Known rows, with every step that occurs:
h, d, j, r, x: [ 2.142  3.957 -0.519  2.121 -3.459 -1.482 -1.943  0.007 -0.227 -2.074
  1.251  0.499 -2.703 -2.534 -1.901  2.946 -3.779 -2.093  3.116  1.198
 -1.971  0.860  0.385 -1.500  0.669 -0.695 -0.531]
r, j: [-2.142 -0.153  2.238  2.469  0.626  0.285  0.702  0.666 -3.648 -0.458
  2.275 -0.282  0.015  0.034 -3.486 -1.553  3.016 -0.369  2.127  0.202
  3.595  0.394 -0.110  3.583 -0.812  1.028  2.422]
h, c, y: [ 0.122 -1.164 -0.855  0.481  1.430 -1.404  1.410  0.087 -0.070  0.047
  1.656  2.082  0.159  4.685  2.130 -4.421 -1.652  2.209  0.007 -2.818
  0.663 -0.474 -2.759  5.014 -3.561  0.501  1.157]
x, r: [-0.518 -3.299 -1.156 -0.136  3.466 -1.458  0.259 -0.251 -3.219 -0.470
 -1.762 -1.222  1.231  2.989  0.836 -2.919 -0.190 -1.737  1.687 -1.479
  0.661  1.292 -1.166  1.878 -0.459 -0.400  1.303]
j, d, h, c, y: [-1.261 -0.190 -0.071 -3.443 -1.020  0.057  0.127  0.510  2.331 -0.288
  2.707  3.299  1.307  2.529  2.264  0.380 -0.757  0.626 -1.929 -3.019
 -1.172 -1.980 -1.203  0.577 -2.563 -0.905 -0.904]
x, r, j, d, h, c, y: [ 1.142  1.728  1.788 -4.372 -1.274 -1.010  1.436 -0.189 -0.553  0.268
  2.069  0.693  0.593  2.165  1.105  2.698  0.328  3.129 -0.105  0.819
 -1.758 -0.416 -1.541 -0.060 -2.417 -2.319 -0.754]
c, h, d, j, r, x: [ 3.432  5.152 -1.555  1.556 -2.783 -0.454 -0.515  0.941 -0.775 -0.249
  3.704  0.561 -1.646 -4.873 -1.157  4.322 -1.686 -0.857  0.030  0.136
 -1.448  1.512  0.804 -2.734  1.999 -0.163 -1.964]
h, c, y, d: [-2.177 -1.873  0.145 -0.830  0.231 -0.194  0.724 -0.823  0.760  0.959
  1.919  4.079 -0.230  3.786  1.860 -2.436 -1.983  0.955 -3.325 -1.838
  1.226 -0.751  0.413  1.922 -2.741 -0.416  0.360]
y, d, x: [-2.801 -2.204  0.301  1.235  1.340  1.326 -1.159 -1.626  1.039  0.641
 -2.384  0.665 -1.037 -2.333 -0.691 -0.081 -0.768 -2.353 -1.152  1.467
  1.618 -0.433  2.537 -1.410  2.200  0.236  0.258]
c, h, d: [-0.598 -0.389 -2.822 -0.082  1.128  0.350  1.771 -0.489 -1.394  0.022
  3.304  1.810  1.808 -2.704  0.548 -0.953  1.280 -2.455 -1.875 -2.978
  1.332 -0.754  1.215 -1.155  0.029  1.433 -1.280]
r, x, d: [-2.950  0.978  1.484  4.507  0.193  1.275  0.053  0.625  2.844 -0.173
 -1.969  0.121 -1.530 -2.190 -1.165 -3.936  2.657 -2.587 -0.479 -1.336
  0.464 -1.763  0.921 -1.496  1.259 -0.291  1.657]
r, x, d, h, c: [-0.776  0.930  0.406  0.775 -1.318  3.463 -1.208  2.311  5.832  1.686
 -3.068 -1.125 -0.894 -2.735  1.257 -2.559  3.272  0.919 -1.831 -2.104
 -0.210 -2.551  0.468 -2.878  0.671  0.432  0.146]
c, y: [-2.508 -0.792  0.756  1.287  2.726 -2.246  1.153  0.087 -1.327 -1.453
  2.075  2.171 -0.413  2.155 -0.322 -3.710 -0.499 -1.419  0.353 -3.310
  1.381  0.494 -2.228  4.434 -1.188 -0.096  2.062]
d, j, r: [ 1.204 -0.418  0.285  0.342 -1.104 -1.276 -0.935  1.105 -3.923 -1.543
  2.828  0.037  0.082  2.399 -2.063  2.261 -2.934 -1.525  1.728  0.323
  0.349  2.989 -1.449  2.966 -0.746  0.266  0.182]
x, d, h, c: [-0.904 -2.689 -0.050 -2.104 -0.804  3.310  0.054  1.396  3.239  1.126
 -1.290 -0.374  1.516  0.263  1.859 -2.015  2.491  0.119 -3.022 -2.291
  0.186 -1.947 -0.095 -1.373 -1.181  1.377 -0.712]
j, r, x, d: [-2.026  0.697  0.017  4.770 -1.656 -0.346 -2.051  0.931  1.635 -1.607
 -1.943 -0.864 -1.025  1.029 -1.810 -1.743  0.281 -0.582 -0.019 -0.775
 -0.695  0.113 -0.946 -0.860  2.137 -1.872  0.744]
x, d, j, r: [ 0.714 -0.401  1.389  0.182 -3.077 -0.336  0.382  0.290 -1.597 -1.172
  1.710  0.498  0.281  1.523 -1.834  2.118 -1.875 -2.455 -0.792  1.218
 -0.938  1.601 -0.336  0.403 -0.289  0.036 -0.912]
x, r, j, d, h: [-1.344  0.095  2.412 -2.877 -0.752  0.364  0.072  0.347 -2.405 -0.719
  1.203 -1.213  1.649 -0.830 -2.223  3.708  2.732 -1.717  0.989  0.974
  0.010  0.059  0.304 -2.266  0.306 -1.955 -0.232]
y, c, h, d, x, r, j: [ 4.869  2.291 -2.629 -1.710  1.932 -0.997  2.370 -1.346 -0.649  1.599
 -0.565 -1.790  1.726 -3.063  1.754  1.645  0.808  4.209 -0.423  3.524
 -0.706  1.257  2.574 -0.932  1.617  3.691 -1.261]
d, j, r, x: [ 1.544  3.051  0.845  3.231 -1.648 -0.751 -2.283  2.084 -1.281 -1.030
  0.792 -0.644 -2.422 -0.880 -2.619  1.789 -1.995 -0.957  2.857  0.477
 -0.066  2.426 -0.819  1.231  1.281 -0.676  0.953]

Rows:
[ 4.276  3.059 -0.951  0.117  1.111 -1.010  2.454 -2.901 -2.031  1.352
 -0.779 -2.519 -0.481 -5.977  0.116  2.786  1.110  1.548  1.317  4.339
 -0.961  0.823  1.060 -2.524  2.451  0.451 -1.973] -> c, h, d, x, r, j
[-1.068  0.542  1.600 -2.459 -3.079  2.635  0.230  1.243  0.071  0.516
  3.026  0.754  1.619  0.264 -1.097  2.758  2.906  1.471 -0.167  0.313
  1.268 -2.117  0.792 -0.544 -2.186  0.210 -0.366] -> r, j, d, h, c
[-1.065 -0.229  2.096 -0.324 -0.295 -1.253  1.572 -1.350 -3.950 -1.014
  1.609  0.085  1.323  2.252 -2.029  1.727  1.356 -1.399  1.731  2.257
  0.298 -0.157  0.758  0.006 -1.086 -1.842  0.743] -> x, r, j, d
[ 0.269  0.409 -0.940  1.196 -3.208  1.901 -3.172  2.647  4.537  0.136
 -2.922 -2.174 -0.619  0.708  0.760 -0.407  1.083  2.785 -1.173 -1.606
 -1.540 -0.814 -1.456 -2.753  1.476 -1.243 -1.051] -> j, r, x, d, h, c
[-2.709 -3.731 -0.548 -3.209 -0.646  3.545 -1.964  1.664  1.712  1.947
 -0.058  0.928  1.156  0.229  1.378  0.076  1.164 -0.304 -3.522 -2.658
  2.236 -0.850  1.890 -2.157 -0.725  0.438 -0.439] -> y, d, h, c
[-0.079 -0.890  1.519  0.997  1.894 -1.205  1.268 -0.319 -4.678 -0.298
  0.141 -1.998  0.302  1.479 -2.017 -1.095  1.813  0.395  3.040  1.315
  1.732  1.707 -0.647  2.362 -0.934 -0.447  1.891] -> x, r, j
[-1.442  0.497 -1.129  4.905  0.099 -1.191 -3.309  1.689 -0.870 -1.805
 -0.849 -1.244 -1.399  1.987 -2.004 -1.740 -0.421 -0.196  2.626 -1.883
  0.645  1.312 -1.733  1.595  1.838 -1.677  1.602] -> j, r, x
[ 2.530  1.437  1.713 -0.725  0.104 -1.544  1.433 -3.056  0.259  2.398
 -2.321 -0.306 -2.381  0.554  1.457  1.130 -1.881  5.087 -0.416  5.179
 -0.948  0.624  0.421  0.408 -0.311 -1.182 -0.259] -> h, c, y, d, x, r, j
[ 3.890  1.063 -3.485 -3.211 -1.555 -1.218  0.770  1.348 -1.894 -0.221
  5.542  2.076  2.900  0.943  0.868  3.340 -2.716  0.778 -2.630 -0.725
 -0.707  2.386  1.833  0.686 -0.757  4.103 -1.853] -> y, c, h, d, j, r
[ 2.126  0.699  1.256  1.672  2.658 -1.386  0.728 -1.581 -2.480  0.327
 -3.361 -3.883 -1.216 -1.484 -1.341  0.259  0.676  1.593  4.099  4.602
  0.341  1.518 -0.602  1.308  1.762 -0.025  1.321] -> d, x, r, j
[ 0.643 -1.113 -1.380 -0.482  1.788 -1.499  0.154 -2.866 -0.090 -0.800
 -3.556 -0.814  0.416  0.620  0.961  1.317 -2.014 -1.979  1.678  2.540
 -2.344 -0.621  0.403 -1.566  1.404 -1.305 -0.633] -> j, d, x, r
[-2.028  0.686  0.626  2.161 -1.916  1.360 -3.529  2.453  3.152 -1.090
 -2.385 -2.209 -1.098 -1.811 -1.842  0.189  2.035 -0.938 -0.807 -2.031
 -0.864  0.355 -0.825 -3.400  3.459 -1.954 -0.259] -> j, r, x, d, h
[-1.440  1.942  2.290  1.849 -0.869  0.305  0.869 -1.920 -0.908 -0.928
  0.664  0.441 -0.496 -2.504 -3.278  2.389  1.281 -0.725  1.949  4.361
  0.771 -1.532  1.512 -0.015  0.937  0.030  0.334] -> r, j, d, x
[ 1.665 -1.799 -1.566  0.673  4.071 -1.388 -0.225 -1.701 -1.046  0.112
 -5.101 -2.976 -0.477 -0.177  1.279 -1.384 -1.354 -0.353  2.742  1.530
 -0.928  1.125 -1.046  0.750  1.785  0.020  0.636] -> d, x, r
[ 2.470 -0.819 -2.658 -0.320  2.026 -2.196  0.181 -3.940  0.104 -0.799
 -4.761 -1.726 -0.623 -1.987  2.119 -0.038 -3.151 -1.400  2.794  2.512
 -2.570 -0.267  0.543 -2.039  1.551  0.034 -1.088] -> h, d, x, r
[ 1.824  0.469 -1.109 -0.893 -3.075 -2.024 -0.309 -0.816 -2.671 -2.575
  3.221  1.679 -0.020  0.465 -1.354  3.596 -4.662 -2.749  2.032  1.314
 -1.501  1.637  0.078  0.048 -0.929  0.368 -1.393] -> h, d, j, r
[-1.926 -0.390 -0.403  1.271  0.509 -0.055  0.014 -1.990  0.847 -1.043
 -1.073  1.362  0.080 -0.804 -0.741  0.805 -1.018 -2.708  0.951  1.516
 -0.362 -1.961  1.170 -0.372  1.179 -0.054 -0.001] -> j, d, x
[-1.655 -2.111 -1.251 -3.142 -1.359  2.259 -0.812  1.213  1.626  0.196
  1.198  1.563  2.308  1.827  1.641  0.950  1.038 -0.263 -1.453 -2.432
  0.003 -2.477  0.482 -1.224 -2.033  0.184 -1.023] -> j, d, h, c
[-0.293 -2.664 -1.412 -2.100  0.887  2.370 -1.350  2.207  0.899  1.017
 -0.275 -0.681  1.430  1.188  1.423 -1.854  1.647  1.064 -0.171 -3.494
  1.476 -0.572 -0.873  1.273 -1.585  1.495  0.171] -> d, h, c
[-0.379 -0.210  2.896  0.106 -1.441  1.269  2.378  0.060 -0.030  0.128
  1.536  1.452 -0.137 -1.747 -1.338 -0.061  0.344 -4.004 -1.369  0.818
  0.562 -0.199  1.319  0.124 -1.171  1.658  0.297] -> x, d, j
[-0.199 -0.210  2.337  0.703  0.867  0.077  0.094 -2.387 -1.723  1.444
 -3.167 -2.139 -1.661 -2.605 -1.903  2.197  0.470  0.129  0.722  5.457
  0.898  1.224  2.404 -1.940  2.236 -1.100  0.224] -> y, d, x, r, j
[-0.322  2.800  1.667  0.592 -0.968  1.581 -0.064  1.699  6.508  1.139
 -1.561  0.377 -2.169 -2.134  1.778 -3.118  1.860  2.056 -2.475 -2.770
 -1.370 -1.967 -1.144 -1.431  0.197 -0.822  0.176] -> r, x, d, h, c, y
[-0.579 -0.706  1.001 -2.274 -0.469  0.963  1.257  0.764  3.805  0.810
  0.022  1.179  0.368  0.783  2.565 -2.569  0.973  1.342 -3.402 -2.949
 -0.924 -1.400 -1.745  0.302 -1.643  0.193 -0.581] -> x, d, h, c, y
[ 1.981 -1.027 -1.033 -1.684  1.993 -1.753  0.463 -3.067  1.827  2.158
 -3.831  0.523 -1.429  1.946  3.902 -0.767 -4.196  3.062 -1.509  2.350
 -2.086  0.272  0.006 -0.378 -0.174 -1.321 -0.932] -> h, c, y, d, x, r
[-0.031 -0.851 -0.289 -2.309  1.435  0.213 -0.200  1.659  1.535  0.451
  1.251  0.748  0.265  1.634  2.316 -2.252 -0.046  2.129 -0.790 -3.974
  0.468 -0.220 -2.713  2.801 -1.968  0.474  0.271] -> d, h, c, y
[-0.668 -1.935 -2.847 -0.564  3.845  0.828  1.319  2.676 -1.117  1.297
  3.290  1.048  3.893  1.989  1.409 -3.479  2.620  1.219 -3.509 -4.725
  3.364  1.000  1.462  3.432 -0.349  4.587  1.160] -> y, c, h
